Each row was made from one path, in order. Every step used is in the known rows, and no mark comes twice. Write each row's path.
Known rows
s v l: -5.49  1.90  1.40  -0.37  0.31  -3.19  -0.65  -0.76  2.02  -3.73  -1.39  -0.82  -2.73  -0.89  -0.06  -0.08  -2.58  -1.02  2.63  2.07  -3.19  5.87  -3.30  -1.88  0.48
u s: -3.04  -1.74  0.95  0.65  0.11  1.71  1.85  -0.65  0.09  -0.53  -0.09  2.73  -3.07  -0.95  -1.61  -0.77  0.66  -0.67  0.00  0.77  -2.53  0.69  1.55  -2.93  0.56
v h u s x z: -2.23  -1.11  3.09  3.66  1.22  0.19  -0.93  -3.00  0.80  0.04  -0.86  2.73  -1.91  -3.40  -2.25  -1.13  0.85  -0.57  -1.32  0.53  -1.13  -0.88  -1.07  -3.59  2.90
z x: -3.61  -0.26  0.71  -1.17  1.97  -0.95  0.00  -0.15  1.29  0.91  1.35  -1.32  -1.61  -0.04  0.57  0.65  2.10  1.37  -3.65  -0.13  -2.46  0.37  -1.19  4.01  2.30
t s z x: -2.27  0.40  -0.08  0.61  0.85  -0.30  -0.33  -0.24  3.21  0.40  0.33  -2.64  0.96  -1.49  -1.27  3.30  -1.39  2.89  -6.21  1.32  0.18  -3.66  -3.63  2.16  4.45
h v l s t: -5.75  -1.81  1.53  -1.42  -3.15  0.46  -2.13  -3.50  1.24  -1.84  -0.03  -1.67  -1.31  -0.45  -2.76  0.15  -4.86  -1.37  1.14  3.63  -5.51  2.44  -4.60  -4.84  -1.57
u h v s x: -2.84  -0.41  -3.20  1.47  1.30  1.66  -2.02  -1.92  0.09  0.27  -0.04  2.77  1.43  1.80  -0.49  0.55  -1.91  2.21  0.72  0.77  -1.87  -2.74  -2.96  -7.08  -3.63
u h: -1.61  0.11  -2.04  2.26  0.84  1.11  -1.28  0.40  0.29  2.47  -0.76  3.47  -0.31  2.17  2.17  0.44  0.12  1.02  1.79  0.39  0.62  -2.76  0.36  -2.69  -2.28
v l s: -4.84  0.13  3.93  -1.25  -3.00  0.15  -0.13  -1.07  0.90  -3.58  -1.44  -0.91  -1.25  1.17  -1.81  0.76  0.81  0.24  1.52  4.11  -5.40  2.69  -4.09  -2.02  -1.41
z s: -1.99  0.14  -0.90  -1.79  -0.81  1.63  -1.55  -0.44  1.50  1.67  -1.77  -2.71  -0.29  1.74  -2.09  -0.60  0.81  4.31  1.69  -2.15  -0.24  -0.70  -0.41  2.18  1.80
t s v h: -0.69  -0.73  -0.87  1.73  -0.15  -2.20  -2.93  -0.91  2.09  -0.40  -1.86  -4.05  0.95  -1.16  -0.57  2.43  -3.22  -0.39  -0.71  3.17  -0.67  -0.11  -0.43  0.95  4.79
x s l v: -1.36  1.27  0.24  -3.22  -1.99  1.66  -1.22  0.00  5.57  -1.15  -2.53  -4.49  0.82  -0.05  0.14  -0.62  -2.79  2.57  2.96  1.64  -0.86  0.02  1.43  1.74  1.51
u s x z: -5.93  0.90  1.23  1.11  0.16  0.74  3.21  -0.30  1.13  -1.12  2.20  3.08  -1.62  -4.50  -3.03  0.65  0.74  -0.90  -3.06  1.24  -3.24  0.82  -0.96  -3.02  1.67
h v: -0.01  -2.16  -2.05  -1.10  0.09  1.51  -1.83  -3.63  -0.34  1.98  1.08  -1.19  -1.10  -0.90  -0.31  -1.55  -4.63  -1.56  0.70  0.47  -1.11  0.21  -0.54  -1.51  -1.62
v h: 2.90  -2.04  1.48  0.88  0.64  -0.52  -1.88  -0.90  -1.44  -0.35  -0.40  -2.12  1.11  -0.27  0.87  -0.24  0.40  -0.25  -0.37  -0.57  0.74  -0.71  -0.24  0.84  1.74
l s: -2.75  -0.82  1.92  -1.38  -1.73  -1.29  -0.04  -2.23  1.56  -0.74  -0.69  -0.09  0.78  -0.48  -2.52  1.07  -0.59  -0.34  0.84  5.10  -3.02  -0.31  0.42  -1.68  -0.60
l v s x: -4.37  4.78  -1.58  0.79  1.28  -2.13  -0.78  -1.06  1.34  -5.01  -1.61  -1.81  2.92  -0.03  -4.25  1.82  1.73  2.42  -0.11  0.35  -2.97  0.92  -3.70  -2.46  -2.08
x z s v h: -5.61  0.67  1.90  -1.98  2.34  -2.12  -2.17  -0.64  1.94  2.08  0.79  -3.47  -0.60  -3.60  -1.64  0.06  0.74  1.48  0.06  -0.33  -1.19  1.76  -1.55  4.56  3.10
u h v l s: -4.69  -1.56  -1.16  0.45  -1.02  2.42  -2.88  -3.15  0.68  1.75  -0.97  1.93  -1.99  2.29  0.79  -0.43  -3.06  0.01  3.29  3.49  -3.66  -0.72  -2.77  -5.10  -4.53
t s x: -0.63  1.67  -2.54  2.25  -2.76  0.76  -0.19  0.48  2.19  -0.92  -0.60  -2.03  2.94  -0.58  -2.25  3.41  -1.92  1.16  -3.61  2.09  -0.51  -2.61  -2.29  -0.65  3.89
l v: -2.90  3.31  -2.10  0.71  0.79  -1.21  -1.61  -1.95  1.27  -0.20  -1.40  -2.09  -0.38  -0.39  -1.25  -0.14  -0.38  -0.62  1.93  0.43  -0.92  1.04  -0.14  1.54  -1.99
t s: 0.16  -0.60  -1.50  1.30  -1.81  1.34  -1.24  0.83  1.20  0.85  -1.15  -2.48  1.30  0.81  -0.86  2.56  -0.52  0.96  -2.06  1.97  -0.36  -2.40  -0.54  1.51  2.68
z x s t: -5.37  -0.11  1.75  -3.60  -0.25  -0.61  -1.18  1.76  3.27  0.38  1.21  -2.65  0.51  0.79  -1.36  2.06  1.03  4.57  -2.95  -0.57  -2.79  -1.42  -2.19  2.42  4.66
v l s x: -5.38  1.88  3.07  -0.60  -3.81  -0.37  0.76  -1.27  1.77  -5.04  -1.03  -0.50  0.02  0.11  -2.81  1.52  -0.21  0.62  0.19  4.33  -5.42  2.62  -5.49  -3.68  -0.46
x s l v h u: -0.49  0.31  1.32  -1.45  -1.40  1.65  -2.88  -1.79  5.80  -0.64  -4.14  -3.70  0.17  -0.12  -0.20  -1.56  -2.77  2.59  3.63  1.51  -0.42  -0.86  1.19  0.22  2.42

Which path is each row?
-1.58  0.86  0.66  2.95  0.10  -0.76  -2.00  -2.95  5.52  -2.19  -4.15  -2.69  -1.39  -2.68  1.08  -1.55  -3.45  -1.86  1.59  2.10  -0.38  1.99  1.57  -0.39  1.89 -> s l v h u
0.67  0.72  1.66  -4.03  -0.31  1.15  -0.32  -0.15  2.44  -0.10  0.13  -1.09  2.25  -0.14  -1.54  0.12  -2.20  5.20  0.33  -0.74  1.99  -3.87  -2.31  -1.04  1.42 -> x s z
-4.28  0.62  0.54  3.88  -0.30  1.38  0.87  -3.36  2.67  -0.59  -2.35  6.17  -3.64  -1.69  -3.85  -1.56  -0.82  0.23  0.27  1.01  -1.82  -0.60  -0.34  -7.90  1.46 -> h u s x
-0.24  -3.17  3.10  3.64  0.37  1.10  -1.19  -3.14  2.43  -0.92  -3.28  1.77  -3.04  -2.03  -0.22  -2.30  -1.07  -1.08  0.61  1.20  -0.70  -0.05  1.69  -4.04  3.36 -> v h u s l
-2.98  -0.61  1.25  -4.35  0.59  0.90  -0.96  0.46  2.17  1.54  1.00  -2.87  -0.42  1.58  -0.05  0.47  2.18  4.65  -1.84  -0.23  -2.56  -1.47  -1.18  4.79  3.13 -> z x s
-4.85  1.35  0.31  4.15  0.71  -1.60  -3.26  -3.58  2.22  -0.95  -3.31  0.01  -1.86  -1.61  -3.33  -0.47  -0.89  -0.89  1.88  0.42  -1.60  0.27  -0.32  -3.57  0.94 -> l v h u s t
-3.34  0.89  -0.26  0.82  -0.53  1.08  -3.36  -3.13  6.15  0.06  -5.33  -4.42  -1.56  -0.49  -1.47  -1.93  -2.01  2.82  3.23  -0.47  -0.44  0.90  0.84  1.47  3.34 -> z s l v h u
-1.45  -0.81  2.64  -0.38  0.77  -0.20  1.03  1.74  2.53  -6.05  -1.88  -1.32  2.16  -0.10  -0.73  0.92  1.47  2.23  -1.36  1.38  -2.73  1.66  -1.16  -3.04  0.61 -> v s l
-5.73  3.85  0.42  -0.53  4.22  -2.89  -0.90  -1.59  2.08  -4.03  -0.88  -2.30  1.41  -0.63  -3.42  1.58  2.08  3.64  -2.08  -0.21  -2.41  0.15  -4.79  -0.25  -1.58 -> l v s z x
-4.86  0.74  1.54  -2.25  1.07  0.85  -0.82  0.77  1.16  3.16  1.30  -2.28  -0.41  -2.03  -1.89  0.36  2.87  2.50  -0.88  -1.31  -1.03  -0.10  -1.70  5.07  1.39 -> x z s
-0.54  1.71  -0.96  1.37  1.30  -1.61  -3.09  -2.61  0.14  -0.54  -1.71  -3.85  0.42  -0.59  -0.48  -0.22  -0.14  -0.85  1.68  0.08  -0.42  0.42  -0.26  2.21  -0.61 -> l v h
-3.85  -2.05  1.00  -2.13  -2.40  1.72  -1.93  -4.46  0.34  -0.86  -0.10  -1.89  -2.05  0.10  -1.77  -0.95  -3.98  -1.31  1.90  3.87  -5.25  2.37  -3.96  -3.03  -2.77 -> h v l s
-0.59  0.12  -1.18  2.64  -1.78  0.52  -2.24  -0.47  4.83  -1.36  -3.44  -6.13  1.07  -1.48  0.56  2.02  -3.17  -0.79  -1.37  3.66  -0.85  -0.42  0.78  2.76  4.08 -> t s l v h
-0.07  -2.93  2.45  3.39  0.94  0.90  -1.83  -3.31  0.13  0.41  -2.59  2.56  -2.67  -0.82  -1.31  -2.11  0.59  -0.39  0.97  0.20  -0.64  -1.07  0.68  -3.94  2.20 -> v h u s
-3.27  -1.94  -0.21  -0.83  0.34  -0.24  -2.08  -1.34  0.01  -2.57  0.68  -1.00  1.85  -0.33  -3.55  0.86  -2.51  1.16  -1.00  -0.04  -3.27  0.30  -3.67  -6.02  -1.17 -> h v s t
-3.84  3.04  -0.79  -0.02  2.07  -1.56  -1.57  -0.79  0.37  -3.56  -1.96  -2.27  1.65  1.06  -3.14  0.92  2.74  2.03  1.25  0.25  -2.85  1.07  -2.29  -0.70  -3.01 -> l v s
-2.28  -0.33  0.05  -1.43  -1.47  1.84  -0.69  -0.13  5.14  -0.21  -2.81  -3.82  -0.66  -0.18  -0.40  -0.87  -1.78  3.15  1.23  -0.58  -0.37  0.99  1.15  1.87  3.68 -> z s l
-1.57  -1.55  -3.73  1.26  0.86  2.32  -2.69  -2.58  0.08  4.01  0.03  2.43  -1.28  1.52  1.87  -0.84  -3.60  -0.18  2.37  0.80  -0.24  -2.62  -0.15  -3.84  -3.55 -> u h v
-3.31  -1.17  -2.18  1.19  -0.18  3.08  -2.78  -2.12  -0.16  2.09  -0.60  2.03  -2.41  2.58  2.11  -0.88  -2.82  0.07  2.86  0.95  -2.06  -0.60  -2.91  -4.27  -4.16 -> u h v l
0.10  0.17  0.95  -2.75  -1.65  1.33  -2.14  -0.46  4.88  -1.32  -2.71  -5.50  1.47  -0.17  0.57  -0.73  -2.55  2.47  2.86  1.41  -0.60  -0.36  1.31  2.21  2.47 -> x s l v h
-1.95  1.84  0.74  0.12  0.52  -1.11  1.09  1.05  -0.01  -5.99  -0.17  0.33  4.20  0.45  -3.82  2.25  2.61  3.75  -2.48  -0.16  -2.57  -0.26  -4.38  -4.97  -0.10 -> v s x
-2.80  -0.02  -0.39  -1.38  0.92  -2.00  -3.33  -2.18  2.52  0.39  -2.43  -4.16  -0.54  -0.27  -1.84  -0.75  -1.88  3.02  2.99  -0.96  -0.51  1.57  -0.28  1.63  3.94 -> z s v h
-4.74  0.75  0.93  -3.78  0.44  0.39  -0.94  -0.19  5.81  -0.06  -0.57  -4.89  -0.97  -0.07  0.69  0.30  -0.04  3.40  -1.23  1.17  -3.26  0.41  0.01  5.32  3.42 -> z x s l v
-1.03  -1.54  0.07  -1.65  2.38  0.32  -1.16  -3.28  -0.17  -2.10  0.83  -0.59  1.50  -1.15  -2.91  -0.35  -3.19  2.00  -1.57  -0.17  -1.29  -0.98  -4.66  -5.30  -2.32 -> h v s z
-4.19  -0.74  2.83  0.45  0.18  -4.55  -2.53  -5.30  3.46  -1.33  -2.81  0.24  -0.79  -2.52  -3.06  0.08  -3.45  -1.37  2.86  6.39  -3.10  1.40  0.27  -4.26  1.50 -> l s v h u
-6.61  -1.24  -0.73  1.26  -1.82  1.36  -2.99  -2.22  1.43  0.72  -0.79  2.09  -1.19  1.65  -0.17  0.83  -3.94  -0.08  2.47  3.26  -3.83  -0.74  -3.50  -6.96  -3.27 -> u h v l s t
1.84  -1.83  1.94  2.97  0.93  -0.16  -2.93  -2.87  0.03  0.63  -2.52  0.73  -0.79  -0.20  -0.31  -1.61  0.14  0.09  0.94  -0.33  1.02  -1.53  -0.43  -2.07  1.85 -> v h u
-2.05  1.11  -1.91  2.11  -2.10  0.80  -1.29  -0.06  5.58  -1.24  -3.22  -5.03  0.56  -1.35  0.02  2.14  -3.40  -0.56  -1.20  3.84  -1.21  -0.09  0.80  2.25  3.21 -> t s l v
-4.20  0.99  -0.34  1.05  -1.49  -1.28  -1.78  0.12  2.78  -2.07  -2.24  -3.16  -0.91  0.04  -0.96  2.46  -2.67  0.08  -0.03  3.55  -3.01  2.17  -3.15  0.02  3.02 -> t s v l
-2.83  0.41  2.90  -1.18  -0.35  -2.37  0.74  -3.20  2.83  -1.75  -0.04  0.59  1.53  -2.76  -3.29  1.39  -2.78  0.75  -0.99  4.49  -0.77  -1.83  -2.02  -3.71  -0.25 -> l s z
-5.78  1.24  2.25  0.19  1.38  0.38  -2.57  -1.71  4.88  1.93  -1.89  -3.50  -1.53  -3.89  -1.41  -1.10  0.62  1.34  0.33  0.02  -1.07  0.98  -0.70  4.29  2.77 -> x z s l v h u
-3.20  -0.29  1.66  -3.30  0.63  0.14  -2.02  -0.62  5.09  -0.23  -0.82  -5.97  -0.39  -0.17  1.18  0.09  0.09  3.23  -1.49  0.90  -2.93  0.00  -0.14  5.85  4.44 -> z x s l v h
